What can hang from each mark
kidu: buset
mapuzur: muvir sirez
gelu: muvir
zosad: pefe
ruka: sirez
pefe: zosad
muvir: gelu kidu pefe
sirez: mapuzur ruka
buset: gomone

Each row was made from one small tree. The marks that hang from a mark follow it in brackets, in alphabetical order. Every link used is in the known rows. Write each row's tree.
Known rows
buset{gomone}: [ 39.5 -19.5  31.7  10.7   5.2 -12.6  -1.9   4.1  13.7   3.1 -12.5  -3.5
 -27.0   5.4 -17.6  11.4 -16.5 -19.3 -11.4  25.3  -0.1]
sirez{mapuzur{muvir{gelu pefe}} ruka}: [-10.7  28.9  18.5 -11.2  14.7  13.3   3.9  -4.4  10.1   2.6  11.9  -8.6
  -3.5   6.3  29.3  21.4  17.2   7.4  -1.0 -15.5  10.0]
ruka{sirez{mapuzur{muvir{kidu pefe{zosad}}}}}: [ 12.0  21.2  -0.5   0.3  -2.1 -10.3  -3.4   2.2 -11.6 -11.4  10.0  18.2
  -0.4  14.7  -8.9  12.5  -0.9  -1.1   9.2 -15.2  11.6]
kidu{buset{gomone}}: [ 22.6 -18.7  18.4  12.3   4.6  11.7  12.5  28.7  12.5  20.4  -6.4  -7.7
 -45.0   0.0 -25.7   2.7 -10.4  10.6 -12.9  10.0 -10.3]
muvir{gelu kidu{buset{gomone}} pefe{zosad}}: [-11.1 -44.0   7.9  18.7 -13.2 -16.3   5.9   9.0  -7.9  -6.2 -16.4   5.9
 -16.7 -29.0 -13.2  -6.3 -25.3  -0.2 -23.8  49.1  -1.4]
mapuzur{muvir{kidu{buset} pefe} sirez}: [ -1.9 -12.2 -15.2 -14.0   6.1   5.8  -4.2 -10.9  -9.8   8.2  12.0   0.4
  15.8 -15.4 -22.8 -43.4   2.7  11.1   1.9 -24.6 -12.0]
sirez{mapuzur}: [ 11.4  21.8   7.3   5.2   2.5  -0.6   2.8   8.3  11.6   3.4  -6.0  -7.6
 -20.3  16.7  12.5  23.5   1.1  -7.8   6.4  -9.1  12.8]
sirez{mapuzur ruka}: [ 20.8  22.0  30.6   1.9   6.2   6.8  11.0  20.6   9.3   8.6   6.1  -9.8
 -19.3  18.8  26.4  41.2  11.2  11.8   6.7 -19.2   8.6]
sirez{mapuzur{muvir} ruka}: [ 17.3  48.2  21.2 -15.9  13.3  23.8   7.0   8.7  19.5  15.7  11.0 -15.9
  -3.8  16.5  27.1  31.7  28.2  13.3   5.8 -23.5   3.1]
sirez{mapuzur{muvir{kidu pefe}}}: [ -6.0  36.6   0.6  -9.3  -0.2  -2.0  -0.2  -9.2   9.1  -1.1  -3.1 -11.1
   8.1  13.1  15.3  -0.2  21.1   4.2   0.8 -18.4   5.1]
ruka{sirez{mapuzur{muvir{kidu{buset} pefe}}}}: [-10.5   9.8   1.7   2.8   2.8  -4.4   3.6  20.2  -6.7  -4.2  13.2  12.8
 -15.0  15.4  -7.7   1.1   5.8  17.8   8.7 -33.9   2.0]
zosad{pefe}: [ 10.5   0.0  -6.8   2.1 -22.9 -11.2 -10.2  -8.5 -11.6 -13.9 -14.0  11.8
  13.1  31.2   0.1  -3.8 -20.6   8.3  -4.2 -10.6  -4.5]
ruka{sirez{mapuzur{muvir}}}: [  8.0  20.3  -0.2  -1.4   8.5  -0.4  -3.0   8.9  -0.1  -2.8  11.9  13.4
 -12.9  22.6  -5.0  16.3   1.3  -4.0  13.9 -26.6   9.8]
ruka{sirez{mapuzur{muvir{gelu pefe}}}}: [-14.0   5.7  -1.6   3.2  10.3  -9.5  -3.8  -1.6  -7.5 -12.1  13.2  18.0
 -11.8  16.0  -2.1   9.1  -7.6  -6.7  10.0 -18.1  14.2]
gelu{muvir{kidu{buset{gomone}} pefe{zosad}}}: [  0.1 -12.0  -9.0  23.8 -12.0  -6.3   2.1   9.4   0.0  -7.2 -18.0  -8.5
  -6.2   1.2 -30.6   3.1  -0.5  -3.0   2.7  36.6 -11.4]
sirez{mapuzur{muvir{pefe{zosad}}} ruka}: [ 25.1  56.4  18.7 -15.2   8.5  21.5   5.0  -6.5   4.9   6.7  14.0  -7.2
   1.1  13.9  13.7  30.0  21.4   7.8   1.1 -17.1  10.1]
muvir{gelu kidu{buset{gomone}} pefe}: [-34.8 -57.9  13.2  20.0  -9.0 -22.9   7.7  14.4  -5.0  -8.8 -16.0   1.4
 -22.1 -21.4  -3.2 -20.4 -17.2   6.9 -22.0  28.9  -7.3]
gelu{muvir{kidu{buset} pefe{zosad}}}: [ -9.5  -3.6 -28.4  23.7 -18.0   1.0   5.3   5.2  -6.9  -7.9 -17.3  -4.9
   2.0   6.8 -27.3  -0.9  -0.7  -0.1   6.2  27.5 -11.4]
muvir{kidu}: [  8.4 -15.1  -1.3   9.4 -21.5 -15.4   5.1  10.1  -0.3  -4.3 -21.1   0.5
   6.0   5.8   6.7  -4.7  -5.0  -4.9  -6.1  12.4  -8.0]
mapuzur{muvir{kidu} sirez{ruka}}: [ 25.0  -9.6   7.5 -20.6   6.2   7.1  -7.4  -1.4   2.4  13.2  13.6  -3.4
  28.7 -14.8   4.6 -13.6  11.1   5.4   8.3 -16.5 -11.7]

Write each row's tree
[-10.2 -33.1  -2.0 -17.1  10.0  15.4  -1.9  13.2   6.8  20.7  14.6  -5.2
  12.4 -35.9   7.4 -17.3   5.5  16.5   2.8  -7.1 -14.2]	mapuzur{muvir{gelu kidu{buset}} sirez{ruka}}
[-20.3 -13.1 -22.1  24.6 -14.4 -19.4  -0.8  -7.0  -6.3 -21.4 -20.8  -4.0
  14.0  19.1 -11.6  -8.6   2.0 -12.6   9.7  19.3  -9.9]	gelu{muvir{kidu pefe}}
[ -7.9 -30.5 -15.8 -15.7   7.7  -3.5 -14.9 -13.3   6.6   4.8   0.9   0.2
  27.7 -29.5   2.9 -26.6  -6.5 -16.1   5.4   9.5  -3.4]	mapuzur{muvir{gelu kidu} sirez}
[  1.8 -21.3 -21.9 -16.0  19.3   9.8 -16.2 -23.7   6.3   9.0   8.4   2.9
  14.9 -21.9  -7.2 -19.1 -15.4 -26.0   6.7   5.7   3.0]	mapuzur{muvir{gelu} sirez}
[ -1.5 -29.8   1.3 -17.7   9.4   2.3 -10.2  -2.4   4.4   8.7  10.3  -1.4
  26.2 -29.2  14.8 -12.0   1.6  -2.1   5.2   1.7  -6.6]	mapuzur{muvir{gelu kidu} sirez{ruka}}
[ 17.1  -7.6  -4.4 -17.3  16.8  12.9 -11.3 -31.5 -13.0   1.3  21.6  12.1
  19.0 -24.8 -11.0  -7.7 -16.6 -17.1   0.7   9.7   7.8]	mapuzur{muvir{gelu pefe{zosad}} sirez{ruka}}
[ 35.6  11.8 -17.5 -17.4  13.7  12.7 -15.8 -41.2 -15.1   1.9  15.1  11.3
  20.8  -9.1 -34.2 -21.6 -14.7 -22.9   3.9  -2.1   7.8]	mapuzur{muvir{pefe{zosad}} sirez}
[ 17.8  47.6  21.8 -15.5   0.4  11.1   5.1   0.6   6.3   4.6   8.3 -10.3
  10.0   6.9  23.2  24.9  26.8  16.9  -0.2 -14.4   5.0]	sirez{mapuzur{muvir{kidu pefe{zosad}}} ruka}
[-14.1 -18.9  -6.8  16.9 -20.3  -9.9  15.2  12.5 -17.5  -5.0 -10.9   2.8
 -10.9   4.3 -10.8 -24.4  -5.2  19.9 -14.1  -6.8 -12.6]	muvir{kidu{buset} pefe}
[-19.9 -24.0  -5.4  25.1  -7.8 -12.2   4.0  12.7   3.4  -7.0 -17.8 -11.9
  -8.9   9.3 -23.3  -8.6   6.9   3.8   4.0  20.4 -17.2]	gelu{muvir{kidu{buset{gomone}} pefe}}
[-19.6 -14.6 -25.5  22.2 -13.4   2.6   6.2  24.1   9.8   3.0 -20.4 -14.2
  -4.7  10.0 -11.5   0.1  11.0   4.8  12.1  18.2 -20.6]	gelu{muvir{kidu{buset}}}
[ -8.4  21.9  19.5 -14.1   3.8   8.6   3.4  14.6  22.1   9.9   1.8 -15.1
   4.6  -2.6  45.5  24.1  27.6  14.6   1.2  -7.3   0.8]	sirez{mapuzur{muvir{gelu kidu}} ruka}
[  4.1  39.1  15.5 -12.6  11.2  17.7   1.4  -7.4   7.3   4.2  11.4  -5.9
  -0.4   1.9  23.6  29.0  12.6   1.8  -1.6  -1.1  13.6]	sirez{mapuzur{muvir{gelu pefe{zosad}}} ruka}
[  9.6  47.4  22.6 -13.4  13.5  17.5   5.9  -2.8   6.9   6.1  15.2 -11.6
  -2.8  19.7  20.9  21.2  27.0  14.1   1.8 -32.0   6.4]	sirez{mapuzur{muvir{pefe}} ruka}
[-36.0 -43.0  -8.1  18.9 -18.3 -32.3   2.3  -9.5 -14.7 -24.6 -19.3  10.0
   5.9  -9.1  12.7 -21.0 -21.4 -14.6 -15.4  26.9   1.6]	muvir{gelu kidu pefe}
[ 33.9   3.6   3.8 -21.8  20.2  19.4  -8.1  -9.6   2.5  16.8  21.6  -0.7
  15.6  -6.4  -9.2  -6.5   2.5  -3.5   9.8 -19.6  -6.3]	mapuzur{muvir sirez{ruka}}
[  0.8  47.1  -1.9 -10.6   9.9   8.9  -0.9 -17.8   9.3   0.8   2.1  -8.4
  -1.8  19.8   7.0   3.9  15.0  -4.4   1.8 -20.8  10.7]	sirez{mapuzur{muvir{pefe}}}
[-45.6 -45.5 -12.3  19.8 -16.4 -15.0  11.4   9.5 -14.1  -9.5 -15.8   6.4
 -12.7 -15.4   2.8 -27.1 -17.3   7.9 -18.4  15.8  -7.5]	muvir{gelu kidu{buset} pefe}
[  1.4  15.6  -4.1   2.6   6.8  -3.2  -6.4  -4.3  -9.6 -11.7  12.5  21.7
  -8.4   9.0  -8.0  17.4 -13.0 -13.2   8.0  -6.1  18.5]	ruka{sirez{mapuzur{muvir{gelu pefe{zosad}}}}}
[  1.5 -19.4 -21.9 -13.8   2.8  -5.7 -18.2 -33.5 -11.3  -4.3   4.4   9.9
  32.8 -33.6 -12.9 -27.8 -15.7 -21.9  -0.6  19.1   5.4]	mapuzur{muvir{gelu kidu pefe{zosad}} sirez}
[-12.8 -27.7 -13.1  16.9 -25.1 -23.1  -0.2 -16.2 -19.2 -22.1 -20.3  15.3
  10.7 -16.9   3.1  -5.8 -29.6 -21.7 -17.1  49.0   8.6]	muvir{gelu kidu pefe{zosad}}
[-33.0 -44.1 -13.1  15.3 -17.2  -4.4  11.4  26.8   4.0   6.1 -21.0  -2.0
 -14.8 -19.3  11.3  -9.9 -12.6   8.3 -12.4  25.8 -11.4]	muvir{gelu kidu{buset}}
[-12.9  34.4  -3.2  -8.8   1.4   9.2   6.6   3.5  10.8   7.5  -0.3 -15.4
  -3.1   9.2   9.7  -3.4  24.4  19.9  -0.7 -25.5  -0.6]	sirez{mapuzur{muvir{kidu{buset} pefe}}}
[ 17.1  29.0   0.0   0.8   5.0  -1.6  -3.7  -3.1 -11.4  -9.4  14.6  20.0
  -7.8  19.1 -15.2  17.9  -6.1  -9.0  10.9 -16.7  15.3]	ruka{sirez{mapuzur{muvir{pefe{zosad}}}}}
